Known rows, with every step that occurs
supe-besoni: [-.02 -.41 .48 .09 -.11 .22 .21 .81 -.39 .18 .22 .24 .12 -.46 .06 -.03 -.75 .29 -.13 -.20 .00 .06 .17 -.24 .31 -.05 .33 .19 .49 .07 -.04]
mamo-ponasaf-navod: [.01 -.18 .23 .21 .31 .10 .42 .62 -.46 .07 -.05 -.01 .27 .01 .15 .20 -.68 .28 .10 -.20 -.23 .17 .27 -.19 .50 -.29 .30 .36 .41 .07 -.29]
supe-besoni-fifezek-bopita-zanon-gozu-mamo: [-.30 -.33 .15 .27 -.11 -.14 .01 .60 -.27 -.29 .05 .33 -.16 -.53 -.02 .23 -.51 .28 -.22 -.19 .23 .01 -.03 .07 .28 .22 .11 -.03 .30 -.04 -.26]
besoni-fifezek-bopita-zanon-gozu-mamo-ponasaf: [-.29 -.23 .06 .41 .05 -.31 -.06 .52 -.39 -.46 -.16 .20 -.08 -.17 .12 .42 -.48 .30 -.10 -.34 .03 .02 .02 .15 .47 .02 .06 .03 .32 -.09 -.36]
gozu-mamo-besoni-fifezek-bopita: [-.25 -.12 .07 .43 -.04 -.12 .25 .33 -.38 -.16 -.12 .08 .06 -.39 .31 .07 -.32 .26 -.04 -.18 -.11 .09 -.02 .22 .50 .09 .17 -.03 .14 -.01 -.19]
supe-besoni-fifezek-bopita: [.03 -.27 .20 .51 -.27 -.06 .23 .58 -.28 -.02 .12 .30 .04 -.74 .27 -.18 -.45 .20 -.07 -.23 .03 .06 .04 .04 .42 .10 .30 -.10 .27 .09 -.08]
navod-ponasaf-mamo-besoni-fifezek-kekun: [-.08 -.28 .21 .13 .41 -.08 .15 .08 -.35 -.37 -.10 .32 .05 -.33 .57 -.18 -.20 .40 .38 -.24 .00 .17 .36 .20 .36 -.04 .20 .27 .22 -.11 -.01]
mamo-besoni-fifezek: [-.16 -.29 .34 .35 .18 -.08 .14 .34 -.44 -.01 -.12 .18 .34 -.36 .20 .01 -.35 .48 .07 -.02 -.27 .25 .18 .08 .46 -.05 .23 .08 .31 -.16 -.15]
lupek-mamo-ponasaf: [-.21 -.50 .37 .13 -.14 -.08 .06 .70 -.49 -.04 -.04 .09 .28 -.02 .30 .45 -.51 .23 -.05 -.35 -.14 .15 .37 -.15 .70 -.38 .45 .18 .54 -.15 .02]
bopita-fifezek: [-.12 -.21 .32 .28 .14 -.03 .15 .72 -.49 -.09 -.11 .33 .23 -.28 .06 -.03 -.39 .66 .09 -.20 -.17 .23 .21 -.01 .33 -.09 .37 -.01 .30 -.14 .01]
supe-besoni-fifezek-bopita-zanon-gozu: [-.15 -.45 .26 .48 -.12 -.04 -.05 .62 -.21 -.14 .03 .40 -.12 -.54 .06 .09 -.48 .22 -.15 -.21 .18 .01 .05 .02 .22 .03 .08 -.17 .34 -.13 -.09]
tigabas-fifezek-kekun-gedet: [.15 -.19 .52 .00 -.11 .38 .22 .34 -.71 -.03 .03 -.02 -.18 .20 .20 -.10 -.29 .31 .21 -.30 .17 .02 .35 -.02 .25 -.21 .31 .01 .10 -.17 .23]
kekun-gedet: [.06 -.30 .56 .22 -.08 .37 .26 .73 -.70 .21 .01 .02 .11 .08 .03 -.07 -.46 .56 .12 -.22 -.23 .15 .21 -.15 .34 -.20 .36 .19 .25 -.21 .16]
bopita-zanon-gozu-mamo-lupek-fifezek: [-.47 -.41 .34 -.10 .10 .08 .00 .64 -.41 -.18 -.16 -.09 -.05 .11 .00 .60 -.43 .30 -.28 -.24 .10 .09 .10 -.01 .30 .02 .13 .37 .35 -.33 -.22]
zanon-gozu-mamo-lupek-fifezek: [-.41 -.35 .34 -.07 .16 .09 .17 .56 -.44 -.07 -.20 -.25 .09 .06 .08 .57 -.38 .22 -.23 -.16 -.07 .13 .04 -.04 .36 .04 .24 .45 .35 -.18 -.23]
gozu-mamo: [-.29 -.26 .28 -.06 .04 .14 .38 .71 -.57 -.03 .03 .08 .05 -.03 .07 .24 -.47 .57 -.08 -.33 -.06 .12 .21 -.07 .36 .00 .38 .30 .30 -.08 -.22]
navod-ponasaf-mamo-besoni-fifezek: [-.08 -.28 .26 .32 .25 -.16 .16 .36 -.46 -.14 -.16 .28 .28 -.43 .37 -.06 -.39 .56 .24 -.18 -.26 .25 .29 .01 .42 .09 .34 .25 .24 -.22 -.26]
navod-ponasaf-mamo-besoni-fifezek-bopita: [-.05 -.18 .08 .51 .02 -.14 .22 .39 -.36 -.17 -.16 .24 .07 -.48 .54 -.11 -.36 .32 .17 -.35 -.17 .10 .16 .10 .42 .09 .30 .05 .13 -.12 -.17]
besoni-fifezek-bopita-zanon-gozu-mamo-lupek: [-.40 -.21 .16 .35 .06 -.15 .00 .44 -.29 -.28 -.23 .09 -.06 -.26 .12 .32 -.29 .24 -.13 -.16 .04 .15 .01 .16 .36 .06 -.03 -.02 .22 -.22 -.20]
fifezek-besoni: [-.04 -.34 .37 .02 -.10 .20 .27 .63 -.49 .27 .24 .16 -.01 -.44 .16 -.10 -.60 .41 -.06 -.33 .00 .00 .19 -.18 .26 -.20 .43 .27 .41 -.01 -.05]
besoni-fifezek-bopita-zanon-gozu-mamo: [-.37 -.30 .10 .29 -.01 -.12 .11 .54 -.37 -.32 -.09 .27 -.16 -.23 .05 .31 -.30 .44 -.12 -.31 .14 .06 .06 .13 .30 .13 .14 -.03 .19 -.21 -.27]
gozu-zanon: [-.11 -.19 .31 -.10 .06 .16 .32 .80 -.58 -.10 .00 .10 -.01 -.03 .02 .23 -.53 .64 .00 -.52 -.15 .03 .14 -.06 .41 -.06 .40 .30 .42 -.23 -.15]
besoni-fifezek-bopita-zanon-gozu-mamo-lupek-supe: [-.54 -.27 .02 .28 -.39 -.38 .09 .46 -.42 -.32 -.22 .18 -.03 -.08 -.04 .52 -.31 .08 -.16 -.01 .17 .18 .06 .37 .58 .02 .15 .21 .12 -.22 -.15]
zanon-gozu-mamo-lupek: [-.39 -.24 .36 .06 .28 .11 .19 .52 -.42 -.01 -.24 -.17 .14 -.04 .05 .43 -.44 .25 -.10 -.07 -.17 .21 .06 -.07 .35 -.06 .11 .27 .36 -.11 -.19]
fifezek-bopita-zanon: [-.18 -.35 .25 .28 -.22 .25 .17 .83 -.39 -.08 .04 .35 -.27 -.04 .16 .08 -.50 .40 -.10 -.59 .15 -.04 .24 .01 .23 -.21 .20 -.11 .25 -.26 .03]
ponasaf-mamo-lupek-supe-besoni-fifezek: [-.16 -.35 .31 .28 -.27 -.39 .25 .45 -.38 -.02 -.05 .33 .27 -.59 .06 .04 -.50 .15 .00 .24 -.01 .33 .25 .13 .55 .12 .36 .35 .18 -.06 -.18]

Rows
[-.05 -.22 .14 .52 -.16 -.02 .33 .51 -.39 -.06 -.05 .21 .03 -.39 .33 -.08 -.23 .40 .04 -.35 -.09 .12 .14 .13 .44 .00 .34 -.10 .15 -.10 -.08] -> besoni-fifezek-bopita
[-.09 -.26 .39 .13 .20 .11 .22 .66 -.45 .00 -.19 .09 .14 -.15 .36 .06 -.52 .42 .18 -.37 -.23 .22 .36 -.21 .32 -.06 .32 .38 .30 -.25 -.12] -> navod-ponasaf-mamo-lupek
[-.30 -.23 .19 .03 .34 -.07 .18 .01 -.37 -.37 -.07 .18 .05 -.25 .37 -.01 -.17 .33 .18 -.06 .04 .16 .16 .32 .45 -.04 .09 .19 .23 -.02 -.04] -> gozu-mamo-besoni-fifezek-kekun
[-.43 -.22 .23 .21 .06 .08 .07 .60 -.32 -.17 -.20 -.01 -.14 -.02 .09 .42 -.44 .14 -.18 -.25 .04 .07 .01 .05 .28 -.05 -.04 .05 .29 -.18 -.11] -> fifezek-bopita-zanon-gozu-mamo-lupek
[-.34 -.27 .07 .26 -.60 -.35 .00 .62 -.32 -.31 .06 .39 -.12 -.46 .01 .20 -.54 .08 -.23 -.10 .34 .07 .02 .29 .53 .11 .14 .10 .19 -.10 -.10] -> gozu-mamo-lupek-supe-besoni-fifezek-bopita-zanon
[-.28 -.48 .34 .26 -.05 -.20 .05 .31 -.39 -.01 -.09 .20 .43 -.39 .32 .21 -.21 .34 -.01 .01 -.18 .31 .29 .05 .66 -.15 .37 .03 .35 -.24 .00] -> lupek-mamo-besoni-fifezek
[.01 -.13 .25 .26 -.36 .23 .34 .59 -.53 .06 -.02 .02 -.19 -.06 .28 .12 -.43 .16 -.12 -.54 .13 -.06 .26 -.10 .28 -.05 .42 -.21 .08 -.11 -.12] -> tigabas-fifezek-bopita
[-.38 -.29 .16 .06 -.25 .11 .09 .75 -.37 -.23 -.03 .07 -.29 .04 .17 .38 -.45 .22 -.28 -.50 .25 -.05 .09 .10 .33 -.02 .12 .14 .22 -.28 -.09] -> gozu-mamo-lupek-fifezek-bopita-zanon
[-.35 -.40 .30 -.18 -.06 .04 -.04 .55 -.37 -.02 .10 -.03 -.17 -.27 .02 .38 -.58 .19 -.32 -.24 .25 -.06 .01 -.06 .23 -.03 .18 .43 .42 -.18 -.19] -> bopita-zanon-gozu-mamo-lupek-fifezek-besoni
[-.26 -.16 .14 .20 -.12 -.08 -.03 .59 -.50 -.36 -.16 .01 -.26 .10 .07 .60 -.64 .10 -.20 -.49 .20 -.13 .12 -.02 .33 -.01 .12 -.07 .26 -.11 -.38] -> tigabas-fifezek-bopita-zanon-gozu-mamo-ponasaf
[-.25 -.43 .22 .25 .04 .08 -.01 .70 -.29 -.21 -.23 .13 -.24 -.04 .29 .38 -.43 .19 -.08 -.53 .09 -.04 .20 -.06 .17 .01 .14 .19 .27 -.38 -.11] -> navod-ponasaf-mamo-lupek-fifezek-bopita-zanon-gozu
[-.18 -.13 -.06 .40 .22 -.26 .22 .42 -.32 -.34 -.13 .12 .01 -.16 .11 .37 -.50 .22 .00 -.18 .02 .11 .08 .09 .49 -.03 .07 .14 .28 .04 -.46] -> besoni-fifezek-bopita-zanon-gozu-mamo-ponasaf-navod
[-.21 -.30 .17 .47 -.11 -.02 .02 .49 -.34 -.19 -.05 .37 -.09 -.30 .22 .01 -.39 .36 -.06 -.32 .06 .04 .13 .20 .35 -.10 .06 -.20 .22 -.27 -.04] -> mamo-besoni-fifezek-bopita-zanon
[-.40 -.39 .23 .16 -.32 -.44 -.09 .51 -.35 -.26 -.02 .35 .15 -.53 -.20 .36 -.55 .15 -.21 .20 .22 .24 .05 .18 .51 .17 .17 .27 .31 -.10 -.23] -> bopita-zanon-gozu-mamo-lupek-supe-besoni-fifezek
[-.31 -.42 .20 .46 -.38 -.27 -.10 .55 -.24 -.18 -.09 .33 -.04 -.43 -.03 .31 -.49 -.07 -.21 .00 .22 .09 .02 .20 .41 -.02 .04 .00 .28 -.13 -.02] -> mamo-lupek-supe-besoni-fifezek-bopita-zanon-gozu
[-.32 -.44 .29 .29 -.01 .17 .00 .67 -.29 -.09 -.18 .01 -.20 .03 .14 .43 -.40 .10 -.23 -.38 .10 -.02 .08 .03 .21 -.13 .03 .03 .31 -.32 -.02] -> mamo-lupek-fifezek-bopita-zanon-gozu
[-.19 -.34 .30 .28 -.18 .22 .07 .63 -.42 -.08 -.11 .16 -.32 .03 .06 .34 -.45 .19 -.18 -.48 .25 -.08 .25 -.07 .10 -.10 .17 -.27 .18 -.30 -.13] -> tigabas-fifezek-bopita-zanon-gozu
[-.32 -.18 .06 .49 .09 -.16 .20 .25 -.32 -.15 -.21 .03 .07 -.37 .26 .21 -.26 .16 -.06 -.08 -.13 .09 -.08 .21 .43 .11 .10 -.06 .18 -.01 -.22] -> zanon-gozu-mamo-besoni-fifezek-bopita
[-.49 -.30 .17 .19 .14 .10 .06 .50 -.34 -.15 -.16 .07 -.13 -.02 .08 .42 -.54 .14 -.18 -.21 .02 -.05 -.01 .09 .26 -.04 -.07 .03 .31 -.13 -.13] -> fifezek-bopita-zanon-gozu-mamo-besoni
[-.47 -.23 .21 -.06 -.31 -.13 .34 .63 -.59 -.04 -.14 .00 .18 .12 -.04 .49 -.48 .17 -.12 -.03 -.01 .24 .19 .15 .60 -.10 .36 .53 .23 -.12 -.11] -> gozu-mamo-lupek-supe
[-.42 -.33 .24 .24 .26 -.19 -.04 .33 -.41 -.28 -.18 .23 .14 -.28 .01 .29 -.39 .50 -.06 .01 -.05 .20 .08 .15 .37 .07 .05 .07 .28 -.24 -.30] -> bopita-zanon-gozu-mamo-besoni-fifezek
[-.43 -.39 .13 .04 -.07 .10 .16 .71 -.39 -.24 -.05 .09 -.29 .07 .03 .53 -.41 .31 -.28 -.45 .21 -.09 .06 .06 .24 .09 .20 .18 .24 -.21 -.21] -> lupek-fifezek-bopita-zanon-gozu-mamo
[-.02 -.33 .31 -.11 -.06 .05 .15 .59 -.44 .10 .11 .01 -.03 -.42 .37 .04 -.58 .27 -.04 -.43 .03 -.02 .20 -.20 .28 .00 .48 .60 .37 -.13 -.14] -> navod-ponasaf-mamo-lupek-fifezek-besoni
